What can hang from each mark:
E: K N
C: N
H: K
T: K N
V: K N
Q: K
N: E Q T V
K: E H Q T V

Every row comes from one small tree of marks. The marks that hang from a mark follow it in brackets, in alphabetical order. Every link used is in the known rows. Which tree was each row made from?
Known rows:
V{N{E Q}}: [ 24.4  16.0   3.8  23.5 -48.2 -28.6  20.3  10.7 -26.5 -15.7  27.0   5.4
 -25.3  -9.5 -47.2  25.2 -23.1 -27.5  34.9   7.3  52.4  26.9  -6.4  57.5]
C{N{Q T}}: [  1.3  10.6  38.5  14.9 -66.2 -14.4 -11.3  38.3 -22.0 -61.6  54.8  16.2
 -47.8 -25.8 -66.4  46.1 -26.3 -76.9  52.1  15.2  48.5  45.8  18.5  72.0]
H{K{E{N{Q}} T V}}: [-24.9  32.4   0.3  39.6 -66.7 -28.6  -9.1  30.3  38.2  10.1 -60.2 -33.5
 -29.3  16.2  11.7  14.8 -22.0  22.2  16.5  14.5  18.9  34.0  19.2 -25.7]
Q{K{H T{N{V}}}}: [ 11.9 -32.0  -6.7   2.5 -15.3  -3.0  13.8  40.7  -3.6  30.5  -9.9 -46.5
  10.5  17.8  13.6  -8.5   1.3 -32.5  -9.8 -10.0 -25.4   5.1  35.5 -54.4]
C{N}: [ 30.5   7.3  10.4  58.4 -66.4  13.8 -13.5  42.4 -15.5 -15.5   6.8 -19.8
 -70.6 -10.6 -41.2  57.5 -25.8 -55.5  37.6  11.8  13.9   9.6   3.7  77.2]
N{E T{K} V}: [-22.9 -40.8   4.3  -3.8  14.7 -34.2 -16.6  30.0 -40.9  11.6   8.1   2.2
  18.5 -14.9 -34.0  15.2  23.0 -78.1  13.7 -43.8  66.0  -5.2 -31.3  23.3]
K{H T{N{E V}}}: [ 13.5 -47.4   0.6 -17.3   8.5  20.1   7.7  27.0 -39.5  21.4  -7.0 -47.6
  13.4  21.2   4.9 -27.0  30.0 -32.5  26.9   1.8 -16.7  -0.5  -3.5 -36.4]
H{K{Q V}}: [ 17.4  32.7 -28.6  51.3 -66.9  -0.2 -30.8  54.8   9.9  39.2 -13.0 -49.5
 -37.0  -3.4  12.4  14.1  -4.0  -4.5  38.9  13.7  -2.3   9.3   9.7  31.5]
N{E Q T V}: [-19.7 -10.5  17.5 -21.5   0.2 -22.1  -5.1  20.0 -56.5 -21.8  60.4   7.9
  17.1 -32.8 -54.2  19.8  28.0 -64.8  40.2   2.1  65.0  15.6 -11.4  49.1]
N{V}: [  5.7  -2.6   0.7  36.8 -21.3   1.8  -4.4  26.6 -34.6  33.9  20.8 -19.3
 -22.0 -25.5 -11.9  48.6  18.7 -48.7  36.3   0.8  23.7  -8.6 -12.0  58.9]
V{N{Q T{K{E H}}}}: [-27.6 -17.1  24.6   3.4 -48.9 -67.2   8.5  20.9   8.6 -29.0  -2.9  33.5
 -20.1  37.9 -16.1 -19.0 -40.5  -6.8   3.9 -37.6  55.6  78.6   1.9 -21.2]
E{N{V}}: [  2.8  -8.5  -1.5  41.0 -25.6  -1.3  19.3  10.9 -18.4  34.1  14.1 -11.0
 -28.7   5.9 -26.7  66.2  -8.7 -37.2  35.7  -2.4  20.3   2.4 -39.7  58.5]
K{E{N} H Q T V}: [-14.2 -14.5  35.2  36.3 -43.0  13.7   2.1  33.2  25.1  20.1 -55.0 -26.7
 -30.3  75.1  27.9 -27.8 -29.1  63.1  -6.3  27.9 -33.3  63.5  -8.4 -50.4]
E{N}: [ 17.3  -1.7   5.2  48.7 -51.7 -10.1   2.8  16.2  -1.8  18.2  16.7  -6.6
 -57.2  -0.7 -18.6  69.0 -27.1 -38.2  34.0  -7.3  15.6  13.6 -20.5  60.3]
N{Q V}: [ -1.5  14.7  17.8  23.7 -33.0 -14.5  -4.7  17.2 -36.4   8.9  50.9  -6.8
 -10.0 -33.7 -20.3  37.5  17.7 -51.2  41.2   7.0  50.4  13.3  12.5  70.0]
V{K{H T} N{E Q}}: [ 76.6  -7.2  26.5  29.6 -28.1 -45.1  35.8   9.1  -1.2 -26.9  11.6   0.7
  -9.0  29.1   4.7 -18.7 -22.6  10.2  44.4  35.0  -0.5  51.6   3.4 -30.3]
V{K}: [ 56.8   7.2   5.5  59.7 -38.1 -31.0 -19.3  24.5  -8.4  16.9   9.8 -13.2
 -37.7 -34.2   0.0  52.3   3.6 -33.8  54.1   3.7  14.4  22.2  -7.2  37.3]
T{K{E{N{Q}} H}}: [-18.1 -16.9  24.3  33.0 -52.5 -50.4 -13.2   8.9  23.5 -13.2  -8.1   3.2
 -39.3  45.9  -0.6  -4.9 -34.7   8.3 -15.8 -41.4  46.2  62.5   6.7   4.6]
H{K{E Q T{N} V}}: [-13.0  18.8 -18.6  12.8 -47.8   8.6 -36.4  65.5  12.0  43.6 -81.8 -67.7
 -10.4   9.0  29.5 -23.7   2.4  21.3  27.0   7.8  -9.5  31.3  13.1 -60.0]
N{E Q V{K{H T}}}: [ 53.7 -21.9  31.0  16.9   8.0 -27.1  10.1  12.7 -25.2 -12.9  27.0 -20.2
  21.9  10.3  12.5 -23.7  29.8  -6.5  37.2  33.0   4.0  26.5   8.1 -21.9]
K{T}: [ 25.4  -4.1  34.1  40.5 -36.4  -1.8 -12.8  40.1 -14.2  19.3  11.2 -14.1
 -36.8 -27.8  27.3  41.1   5.5 -56.6  35.8  10.0   0.1  -3.7  19.5  25.8]
C{N{E{K{H Q}} T V}}: [ 40.6 -24.1  16.4  19.8   3.8  14.1  -3.0  52.0 -53.2 -28.5  25.4 -25.8
  -7.7  47.1 -45.5   1.5  -3.3  -9.6  43.6  37.8   7.1  62.0 -38.0   1.9]
Q{K}: [ 20.6   8.8  -6.4  49.6 -48.1 -24.7 -16.9  43.4   3.2  15.9  12.3 -22.4
 -36.0 -28.4 -14.3  51.8 -17.9 -46.6 -12.2 -15.5  16.8  -2.1  30.4  39.3]
C{N{Q V}}: [  8.9  16.9  20.5  38.3 -52.2   4.7   2.6  27.6 -33.1 -24.3  34.7 -11.5
 -33.3 -16.2 -57.2  43.2  -9.2 -55.2  44.4  21.6  46.2  19.9  11.1  85.9]

Write each row's tree:
[ -3.6 -24.0   7.4  30.1 -11.8  13.6  12.3  21.9  -7.7  23.2  -5.3 -21.3
 -26.9  67.4  -5.8   0.2 -13.4  45.7   5.7  12.0  -7.5  47.5 -47.4  10.8] -> K{E{N{V}} H Q}
[-58.2  -9.5  31.8  13.2 -72.3 -35.8 -29.7  35.3  17.9 -52.0 -43.2   3.7
 -29.2  41.3 -42.0 -37.4 -34.3  -4.6 -12.7 -20.2  49.7  84.6  28.7 -22.6] -> C{N{Q T{K{E H V}}}}
[ 22.2 -31.7  21.4  -5.9  -7.7  28.9   8.8  40.3 -31.1  33.1  18.6 -39.3
   6.2  28.8  30.2 -27.7  15.5 -18.4  41.9  15.9 -32.7  25.5   2.9 -27.7] -> K{H Q T{N{V}}}
[ -1.9   4.1  30.4  17.0 -33.7 -62.9  -6.7   8.6   4.9 -33.8   9.0  25.6
 -21.0  -7.4 -39.1  46.3 -22.4  -3.1  45.6  -1.4  54.4  83.1 -29.5   2.4] -> V{K{E{N{Q T}}}}
[ 24.4  23.8  -2.9  48.2 -55.5   3.4 -22.5  61.3  15.1  38.7 -23.9 -50.0
 -26.1   0.3  42.3   3.6   0.1  -9.0  38.0  29.0 -19.0   3.0  24.5  -4.2] -> H{K{Q T V}}
[-41.2  16.7  42.7  31.8 -59.4 -17.1  -3.7  16.0  16.7   2.5 -48.3  -7.6
 -23.1  12.1  -1.9  13.1 -21.9  20.0   4.6  16.6  29.6  55.8  12.4 -18.5] -> K{E{N{Q}} T V}
[-27.3   1.8 -16.4  42.6 -56.2 -18.2 -22.4  41.3  30.6  18.0 -64.3 -41.2
 -30.5  31.5  -4.4 -15.5 -17.6  40.5 -57.1  -9.8  -7.7  37.4  37.3 -39.2] -> Q{K{E H V}}
[ 69.2 -23.7  33.9  41.4   3.5  -3.0  10.5  34.0 -13.5  24.1  21.5 -25.5
   4.6  26.5  46.5 -14.0  15.7   6.5  49.6  41.3 -35.9  32.8  -8.7 -23.7] -> N{V{K{H Q T}}}
[-48.8 -29.7  29.6 -10.0 -12.0 -50.9 -20.1  24.5 -14.1 -14.8  13.4  13.6
   9.7  17.4  -8.6 -24.7  10.5 -24.2  -1.6 -38.7  62.1  55.7   7.6 -12.5] -> N{Q T{K{E H}} V}
[ 12.4  51.5  11.9  61.9 -81.2 -40.4   7.7  16.8  -8.5  18.7 -14.3  -6.9
 -25.0  -7.7 -16.0  40.6 -32.0   4.9  48.9  20.0  51.5  80.5  10.7   3.6] -> E{K{V{N{Q}}}}
[ -8.3  15.0  21.4  21.6 -43.8 -29.0 -12.6  35.8   4.2  -6.3 -20.0 -29.0
  12.5 -20.3 -15.2  -8.7  -4.7 -21.3 -33.2  12.5  30.2  14.3  61.4 -18.1] -> N{E Q{K{T V}}}
[ 23.5  -7.3  -5.8  -3.7  -9.3 -13.4 -12.3  15.1 -52.5   5.1  24.8 -44.0
  18.5   6.8 -18.5  -8.2  27.6 -13.0  43.1  -0.4  36.2  56.9   3.1 -21.2] -> T{N{E{K{H}} Q V}}
[ 27.2  26.4  36.9  54.2 -70.1 -32.1  23.5  19.6   7.7  10.4 -19.3 -13.1
 -16.6  35.5  30.6  -3.6 -32.9  25.5  37.3  39.2   1.6  86.6  32.5 -57.8] -> E{K{H T V{N{Q}}}}
[-30.2 -40.3   2.1   1.0 -30.9 -33.1 -25.8  30.4  -3.5  -0.3 -24.1  -7.8
  -1.6  27.9 -15.4 -35.2   1.4 -31.5  -9.7 -38.8  25.7  30.8   2.6 -26.9] -> N{E T{K{H V}}}
[ 21.2  -4.2 -10.5  30.0 -49.3   7.9  24.7  25.8  -7.1  14.6 -21.2 -23.0
 -23.1  63.0 -21.0 -37.0 -30.7  42.1  12.2  25.6 -14.6  47.5 -22.8  -2.5] -> K{H Q V{N{E}}}
[ 11.7 -28.6  25.4  13.3 -24.3 -12.0 -27.6  56.4 -27.4 -37.9   8.9   1.8
 -23.8  13.9 -55.9   4.8 -26.3 -64.7  18.8 -18.6  51.5  30.5 -22.5  47.2] -> C{N{E T{K{Q}}}}
[ -6.8  14.3  -1.1  29.7 -23.5 -25.8   8.0  27.6   9.5  14.2 -20.4 -29.8
 -13.1  13.3   7.7  32.7  -3.8  -0.8  30.6  12.6  27.9  11.1  -5.0  -0.4] -> H{K{E{N{Q V}} T}}
[-21.7   1.0  28.9  -7.1 -22.8 -25.7  -3.3  22.2 -42.5 -11.9  69.2  15.4
   2.0 -39.8 -36.3  38.1  18.0 -69.7  51.8   2.8  56.2  26.8   1.6  53.4] -> N{Q T V}
[-39.5 -22.6  26.1  21.1 -55.3  -7.2 -31.9  58.3  14.2 -26.6 -58.0  -8.6
 -31.5  64.7 -28.3 -44.6 -38.4  15.0 -13.4 -13.8  17.6  79.1  -1.2 -27.6] -> C{N{T{K{E H Q V}}}}
[ 72.3 -19.2  30.0  52.7 -27.8 -21.9  -4.2  28.3   7.5   7.1   7.2 -18.6
 -30.6   8.2  46.7   7.6   1.6 -14.3  45.1  21.5 -35.6  27.5  15.2 -26.0] -> V{K{H T}}
[  5.3  -7.7  12.9  43.3 -54.7 -11.6  -2.0  45.6  30.7  20.6 -33.4 -38.0
 -19.5  24.1  28.6 -13.6 -19.2  -2.5 -35.1   9.2 -34.5  15.8  61.2 -50.2] -> Q{K{H T V}}
[ 76.6  -7.3  15.9  51.8 -33.1 -14.7 -13.2  31.8  -2.9   6.7  35.1 -18.9
 -33.8  18.3  22.3  -0.1  -4.8   8.6  47.1  22.1 -24.1  50.7  -5.3  14.6] -> V{K{H Q}}
[ 23.8  29.7  42.7  52.6 -52.8  -5.7 -21.5  40.3 -20.9 -27.8 -36.6 -36.3
 -17.7  -2.2 -26.5  14.6 -11.8 -14.9  31.3  46.9  39.4  57.0  31.8 -10.1] -> C{N{E{K{T V}} Q}}
